Each row was made from one walk, in order. Every step used is in the known rows, and no mark comes twice. Write each row's walk.
In the rows, zero is written as 128.
Known rows:
namum -> paziz -> buba -> gufo -> gafo -> tapus -> sirevel -> pize: [144 149 124 137 119 137 140 114 130 135 107 122 119 108 122 158 119 119
 129 134 122 127 120 230 104 131 167 114 124 113 122]
sirevel -> tudib -> gafo -> pize: [164 136 146 124 122 141 138 131 134 114 127 131 115 120 141 136 129 125
 128 125  99 137 113 210 135 124 136 126 133 121 130]
tudib -> sirevel -> pize: [141 127 137 136 128 138 131 127 135 125 132 140 105 123 120 125 126 108
 125 124 125 130 122 199 129 123 131 132 129 118 123]
namum -> paziz -> buba: [132 139 118 132 120 133 138 123 128 134 123 132 124 115 132 140 122 123
 119 134 132 129 146 127 127 134 120 124 116 124 131]
gufo -> buba -> paziz -> sirevel: [124 141 123 129 113 130 144 132 117 144 122 115 133 123 124 142 141 140
 123 129 165 129 150 123 128 146 142 132 127 125 145]
pize -> gafo -> tapus -> sirevel -> tudib: [117 143 133 134 133 127 125 124 130 128 121 141 107 118 140 151 125 115
 143 131 107 133  95 236 114 120 154 122 133 122 107]
buba -> paziz -> sirevel -> pize -> gafo -> fikogi: [146 131 128 131 154 134 141 122 129 125 117 136 126 120 125 139 124 137
 134 128 172 138 148 193 120 125 151 121 133 123 128]
sirevel -> tudib -> gafo -> gufo -> buba -> paziz: [151 137 135 123  90 134 143 137 120 119 121 115 132 115 129 146 146 129
 127 135 121 129 136 218 122 137 143 131 130 121 140]
paziz -> namum: [139 134 121 134 124 126 135 124 132 147 122 136 124 122 129 127 129 135
 127 124 144 134 126 129 126 128 124 130 122 123 132]
fikogi -> gafo -> tapus -> sirevel -> pize: [137 128 139 134 136 132 123 121 131 108 128 132 115 114 132 134 109 110
 143 124 115 120  93 233 118 122 166 128 135 119 117]
tapus -> sirevel -> pize -> gafo -> gufo -> namum: [133 122 129 139 136 123 126 122 129 134 118 134 122 124 125 154 123 129
 136 130 140 127 109 241 107 114 162 125 136 117 110]
buba -> paziz -> sirevel -> tapus -> gafo: [110 143 127 141 119 131 139 122 130 145 122 139 115 134 130 135 139 115
 127 134 112 133 125 180 122 142 154 122 133 118 136]
paziz -> namum -> gufo: [140 132 120 133 119 126 145 119 130 144 117 139 125 119 128 135 124 127
 126 128 157 127 132 176 126 120 135 122 123 120 137]
buba -> gufo -> namum -> paziz -> sirevel -> tudib -> gafo -> tapus: [162 157 139 147 119 133 139 124 127 122 119 124 107 105 131 149 138 124
 124 128 198 142 108 238 118 140 161 112 134 114 134]
gufo -> namum -> paziz -> sirevel -> pize: [149 138 131 142 146 128 142 120 124 146 121 133 110 115 120 137 115 120
 121 119 210 132 110 196 123 129 147 125 128 116 131]
buba -> paziz -> namum -> gufo: [134 131 118 133 106 127 150 121 125 145 114 132 128 115 121 135 136 140
 127 132 158 123 147 158 124 126 136 114 124 123 145]
sirevel -> tapus: [131 127 131 136 125 129 132 123 133 139 130 129 125 137 132 122 128 113
 129 127 114 138 107 169 122 126 134 135 126 119 124]
gufo -> gafo -> tapus -> sirevel: [120 133 133 134 115 129 122 122 129 133 115 131 119 127 127 148 126 120
 137 125 132 126 106 175 116 126 163 122 135 125 125]
tapus -> gafo -> fikogi: [128 133 128 133 138 133 126 129 126 121 120 143 121 133 132 143 116 115
 132 133 113 121 129 154 124 126 151 121 132 125 129]
tudib -> sirevel -> tapus -> gafo: [108 136 138 145 109 139 127 126 135 131 130 151  97 141 128 135 135  89
 126 133  75 129 111 211 128 132 144 130 131 113 123]
buba -> paziz -> sirevel: [126 135 122 131 121 129 136 125 127 134 125 128 127 123 128 130 141 142
 124 128 164 135 150 119 128 139 135 120 133 128 140]
pize -> gafo -> fikogi: [130 125 128 127 144 132 126 127 128 115 121 135 132 130 130 142 123 131
 137 132 139 132 138 155 122 120 139 125 130 128 120]
tudib -> gafo: [135 125 137 131 113 138 128 131 132 113 128 130 122 122 123 130 133 120
 124 131 116 129 134 155 133 130 128 128 133 129 131]
namum -> gufo -> gafo: [126 128 133 119 118 128 139 121 122 129 116 129 130 131 117 142 126 123
 130 129 137 118 128 185 128 124 148 129 129 127 141]
fikogi -> gafo -> pize: [143 126 142 116 131 134 127 128 128  98 131 121 134 128 139 131 124 139
 138 124 107 123 123 150 135 128 144 128 132 124 133]
namum -> gufo -> buba -> paziz -> sirevel -> tudib -> gafo -> pize: [162 148 140 124 100 144 164 129 120 126 117 121 120 112 136 158 138 130
 122 130 148 131 141 252 135 134 163 122 132 116 153]
pize -> gafo: [112 129 130 124 135 128 127 127 128 122 125 130 129 128 124 138 133 132
 134 133 116 128 136 148 127 126 129 128 129 130 119]
fikogi -> gafo -> tapus -> sirevel: [119 129 135 132 120 130 115 124 129 104 129 131 120 119 137 139 120 117
 143 128 116 121 104 186 121 128 160 125 137 125 122]

Which walk is each row?
[124 137 124 129 109 128 143 121 127 139 116 118 142 133 133 149 151 137
 130 135 152 145 146 210 112 136 158 130 130 115 129]
pize -> gafo -> gufo -> buba -> paziz -> sirevel -> tapus
[124 134 133 129 138 129 122 123 134 118 120 129 127 125 130 139 134 134
 140 131 138 131 127 156 120 124 145 115 129 127 117]
pize -> gafo -> tapus
[156 140 143 135 121 136 129 128 136 115 126 133 110 114 137 131 130 113
 132 126 125 137 104 214 126 128 142 124 131 123 128]
sirevel -> tudib -> gafo -> tapus
[149 124 134 139 101 134 129 126 127 112 119 126 123 118 123 145 135 125
 121 132 181 129 132 194 122 127 143 113 134 120 132]
tudib -> gafo -> gufo -> namum -> paziz
[148 128 120 129 111 129 151 121 120 142 102 133 132 123 118 145 128 140
 132 128 176 124 144 174 119 123 155 120 126 123 154]
buba -> paziz -> namum -> gufo -> gafo -> fikogi
[140 138 121 130 109 127 152 125 120 152 114 126 131 119 125 147 124 127
 125 129 158 121 133 179 126 127 143 134 118 117 142]
paziz -> namum -> gufo -> buba
[127 139 126 136 109 131 148 127 122 154 124 116 130 132 128 137 141 125
 123 128 149 139 129 163 122 144 149 139 124 116 141]
gufo -> buba -> paziz -> sirevel -> tapus
[130 147 121 124 112 132 141 123 123 131 114 117 136 119 119 150 133 135
 122 137 118 127 149 142 120 143 135 126 119 123 136]
namum -> paziz -> buba -> gufo -> gafo
[136 147 137 145 131 134 142 117 129 147 116 139 104 135 139 153 124 115
 124 126 154 134 103 213 123 132 170 113 132 107 132]
gufo -> namum -> paziz -> sirevel -> tapus -> gafo -> pize
[132 136 127 137 120 125 134 129 115 129 121 112 129 121 116 143 135 137
 125 134 163 123 125 146 119 134 140 116 127 122 129]
buba -> gufo -> namum -> paziz
[154 138 119 127 127 133 136 127 126 129 115 120 143 130 127 148 127 145
 127 134 120 133 150 127 116 138 144 134 122 124 141]
paziz -> buba -> gufo -> gafo -> fikogi
[146 132 135 141 115 139 131 132 128 116 126 147 104 118 139 146 114  99
 129 130 108 134 106 241 123 121 148 133 137 122 124]
tapus -> sirevel -> tudib -> gafo -> fikogi
[154 131 134 150 102 134 136 116 136 129 121 134 116 126 134 142 136 112
 117 127 200 149 118 243 117 130 155 120 136 110 133]
tudib -> gafo -> gufo -> namum -> paziz -> sirevel -> tapus
[130 133 128 124 114 130 145 129 115 134 120 119 135 125 123 148 123 120
 126 133 141 115 134 179 129 126 147 132 123 123 138]
namum -> gufo -> buba
[166 143 136 146 129 136 140 128 123 127 121 144 101 113 134 149 117 110
 120 123 209 142 110 233 127 131 149 129 133 117 139]
gufo -> namum -> paziz -> sirevel -> tudib -> gafo -> fikogi
[128 140 132 129 151 133 142 115 131 128 119 139 115 114 122 142 119 115
 127 127 169 136 132 227 124 124 141 121 130 120 117]
namum -> paziz -> sirevel -> pize -> gafo
[124 132 127 141 118 130 121 122 132 127 122 133 116 122 137 142 124 119
 134 128 133 129 110 167 116 122 155 113 135 123 118]
gafo -> tapus -> sirevel
[131 136 127 142 126 124 134 112 132 138 117 135 123 131 135 150 136 124
 127 129 201 148 120 235 111 126 156 121 132 111 120]
pize -> gafo -> gufo -> namum -> paziz -> sirevel -> tapus
[131 133 123 126 102 125 151 121 121 148 105 129 130 120 111 142 138 141
 129 129 154 121 141 166 124 130 145 122 124 125 152]
buba -> paziz -> namum -> gufo -> gafo
[150 134 115 139 114 126 134 122 127 138 118 127 130 119 135 149 127 139
 120 132 177 131 141 144 116 133 134 120 119 118 134]
gafo -> gufo -> namum -> paziz -> buba
[121 138 128 134 124 125 131 129 125 138 129 139 108 122 138 139 119 108
 131 127  96 130  96 207 123 125 138 135 132 123 119]
tapus -> sirevel -> tudib
[137 129 130 119 124 129 143 128 121 126 114 112 145 120 117 148 139 143
 135 136 133 123 147 209 112 126 152 126 126 120 124]
sirevel -> pize -> gafo -> gufo -> buba -> paziz
[155 126 142 126 115 145 132 129 136 107 126 126 125 126 133 137 133 133
 126 128 113 133 136 159 136 124 137 117 135 125 132]
tudib -> gafo -> pize
[122 132 126 125 107 130 141 137 113 138 122 109 137 124 117 140 140 138
 127 133 130 119 143 114 126 140 137 132 123 127 140]
gufo -> buba -> paziz
[147 122 125 135 123 120 123 127 127 131 123 123 135 132 132 137 134 144
 129 127 171 130 124 143 116 126 144 124 131 122 131]
gafo -> gufo -> namum
[130 149 135 137 128 140 143 113 135 135 117 142 108 134 145 148 124 105
 125 128 127 139 115 225 125 129 162 110 133 109 127]
namum -> paziz -> sirevel -> tapus -> gafo -> pize
[137 121 132 119 120 125 119 124 130  94 131 125 142 126 137 129 129 133
 137 129 128 126 131 173 124 128 142 130 134 125 130]
fikogi -> gafo -> gufo
[109 133 129 136 127 130 120 121 133 122 119 136 118 123 133 151 129 123
 141 134 119 128 119 188 116 120 156 113 135 126 109]
pize -> gafo -> tapus -> sirevel
[137 132 142 137 138 139 126 122 141 114 125 141 104 120 123 136 132 115
 137 127 137 134 122 227 122 118 147 118 130 117 111]
tudib -> sirevel -> pize -> gafo -> tapus
[141 132 123 122  95 124 139 130 119 123 117 113 148 116 127 140 142 151
 135 130 145 122 145 159 120 141 147 136 123 120 145]
fikogi -> gafo -> gufo -> buba -> paziz -> namum
[146 144 138 133 124 135 137 128 134 125 131 141 108 116 137 133 130 114
 122 124 137 145 119 211 135 136 133 136 134 124 134]
paziz -> sirevel -> tudib -> gafo
[129 143 125 140 113 137 155 122 116 144 111 135 123 134 132 159 124 106
 127 138 149 124 135 236 118 134 182 124 129 111 147]
namum -> gufo -> buba -> paziz -> sirevel -> tapus -> gafo -> fikogi
